Each row comes from the steps of one walk. Every step used is in the known rows, and no mark comes twice. Write the walk behind each row, first mark first.
(in the rows, 128 means zero)
Known rows:
j/v/u: 141 120 161 125 137 76 146 173 130 139 111 143 91 113 122 154 159 125 206 141 126 119 87 157
e/q/u/x/j: 122 90 161 136 119 85 151 143 123 131 35 134 76 141 165 142 162 85 195 81 114 119 123 151
g/q/d: 129 131 156 129 169 103 148 156 132 118 63 160 75 124 141 134 151 133 184 142 105 117 53 119
u/x/j/v: 140 113 189 118 102 80 152 146 131 131 70 132 100 130 155 149 169 119 219 103 98 127 126 138
g/q/d/v: 145 108 142 131 161 91 139 145 128 117 57 160 80 125 139 139 143 137 146 157 103 117 29 115
x/d/v/u/q/e: 141 117 152 118 123 50 171 166 131 139 140 139 79 116 123 176 82 121 126 160 112 134 23 162
j/q/u: 120 129 153 139 169 101 147 146 117 131 66 155 86 112 133 144 150 92 176 117 123 121 87 161
g/q/p: 114 156 156 122 158 99 157 146 126 115 71 154 79 123 118 129 124 88 183 132 116 112 58 145
x/j: 134 117 156 144 118 90 159 161 134 131 84 150 99 130 116 147 176 88 175 123 95 106 102 133
e/q: 118 97 129 133 150 105 148 138 147 123 98 136 66 144 127 159 166 87 171 129 119 105 101 142
x/d/v/u/q: 134 111 154 111 109 46 157 168 137 128 126 127 83 106 114 152 125 112 125 171 105 125 19 154
j/q/d/v/u/x: 137 101 153 122 227 57 140 160 121 140 65 143 102 121 179 150 131 139 146 168 119 150 55 138
u/x/j: 127 119 179 118 125 85 157 158 139 129 78 138 105 131 148 151 167 99 190 107 92 119 120 138
d/v/u/q/p: 141 127 157 156 125 69 153 155 135 124 83 141 99 105 111 125 94 100 127 195 134 133 34 155
x/d: 118 130 154 94 130 81 163 151 146 124 130 134 76 126 124 158 156 104 173 122 94 113 90 150
g/q: 118 137 157 110 150 103 155 157 129 113 99 153 79 120 116 153 162 99 182 124 100 101 56 140
x/d/v: 131 109 138 94 122 73 155 146 141 120 123 136 82 127 122 166 149 108 131 137 92 114 67 149
j/q: 120 129 147 126 188 98 151 144 133 130 94 147 90 123 126 157 159 89 163 136 112 116 84 147
q/d: 137 118 155 146 150 106 149 152 148 126 76 154 87 122 145 137 149 140 180 156 111 128 96 124
u/q/p: 129 147 172 151 109 102 162 132 151 112 75 144 87 114 119 118 106 94 165 165 124 131 80 146
g/q/u: 119 139 162 123 132 104 152 157 115 115 67 160 73 107 126 139 151 103 194 105 114 110 55 156
v/u: 126 129 153 128 162 78 150 184 135 135 126 145 94 110 114 155 158 103 178 145 121 110 77 159
u/x: 120 130 178 98 145 97 155 152 150 121 106 138 98 118 151 161 158 113 188 119 104 127 120 151
d/v/u/q: 144 110 155 146 117 67 148 168 136 127 105 141 95 99 108 147 132 107 128 181 118 125 29 151
x/d/v/u/q/p: 132 126 159 122 118 44 163 154 134 124 103 132 83 113 120 126 92 98 124 180 118 133 22 158

Write each row's walk:
143 100 160 120 177 63 144 169 133 131 78 143 102 116 169 143 137 155 153 166 116 143 69 138 : q/d/v/u/x
152 101 155 163 109 91 146 136 146 115 59 150 91 112 137 128 123 141 128 190 109 139 49 118 : u/q/d/v
133 108 172 137 189 77 154 141 126 137 28 145 99 142 182 135 154 116 186 129 96 141 101 116 : u/x/j/q/d
131 132 169 141 127 79 156 176 140 128 117 143 92 101 109 142 139 103 166 167 122 124 52 151 : v/u/q
151 99 136 151 172 68 142 173 131 136 85 153 96 116 141 142 140 143 143 182 122 130 54 134 : q/d/v/u
119 128 176 100 171 72 156 182 139 132 120 140 99 109 145 161 153 113 190 131 114 129 95 164 : v/u/x
134 107 140 95 147 48 154 176 132 132 137 137 84 117 118 166 147 110 135 148 105 114 44 159 : x/d/v/u
133 107 168 136 218 54 152 174 119 152 42 146 105 132 182 135 153 116 184 141 110 144 78 126 : v/u/x/j/q/d
134 97 156 121 191 42 150 168 113 147 69 136 111 126 153 158 152 87 145 138 102 127 60 148 : d/v/u/x/j/q
139 123 169 162 143 77 151 172 142 129 81 149 89 107 139 124 128 139 170 188 126 140 50 131 : v/u/q/d
125 122 186 66 137 46 155 169 135 137 131 122 80 119 162 162 151 132 217 115 108 134 90 164 : j/v/u/x/d
127 109 163 68 130 65 158 144 145 117 116 124 89 124 155 167 145 118 146 124 87 130 84 154 : u/x/d/v
111 113 131 145 157 103 153 125 145 124 74 138 66 147 133 137 128 81 172 140 130 112 106 146 : e/q/p
148 110 163 146 116 62 149 180 117 147 85 144 98 121 120 150 172 108 209 132 116 113 89 140 : x/j/v/u
118 121 174 60 126 66 153 147 115 110 78 137 70 113 162 151 134 119 163 92 93 120 42 163 : g/q/u/x/d/v
142 98 133 148 196 88 140 134 129 133 51 154 93 129 149 144 140 126 132 172 110 133 59 121 : j/q/d/v
120 80 145 83 123 68 146 130 131 119 76 120 56 136 170 160 138 109 151 97 108 130 88 169 : e/q/u/x/d/v
134 138 165 153 114 106 170 143 144 126 112 150 85 119 124 165 96 116 166 147 113 133 77 146 : u/q/e
128 116 177 117 150 59 159 184 128 140 92 136 111 121 145 152 164 99 191 118 105 121 98 153 : v/u/x/j
135 69 137 125 191 63 139 154 140 133 67 131 76 143 177 153 136 139 151 160 126 138 71 135 : e/q/d/v/u/x
133 109 162 101 160 62 145 174 135 129 113 135 105 111 144 167 146 118 154 147 114 128 74 162 : d/v/u/x
152 112 179 159 82 60 153 172 125 142 74 138 94 110 117 132 153 107 194 152 115 121 62 137 : x/j/v/u/q
126 142 152 117 166 107 167 155 123 128 107 163 77 129 124 176 114 112 183 115 107 111 60 146 : g/q/e
160 104 181 181 98 58 150 166 127 143 43 144 92 118 144 113 144 144 200 171 120 138 58 114 : x/j/v/u/q/d
121 110 163 79 161 62 151 133 115 129 73 130 83 116 174 156 130 107 149 103 101 140 71 171 : j/q/u/x/d/v
128 123 168 125 211 56 170 174 109 161 87 145 104 138 162 177 118 93 185 110 113 137 86 157 : v/u/x/j/q/e
127 121 186 130 109 86 156 157 122 127 48 144 102 116 157 138 158 101 197 86 103 126 120 158 : q/u/x/j
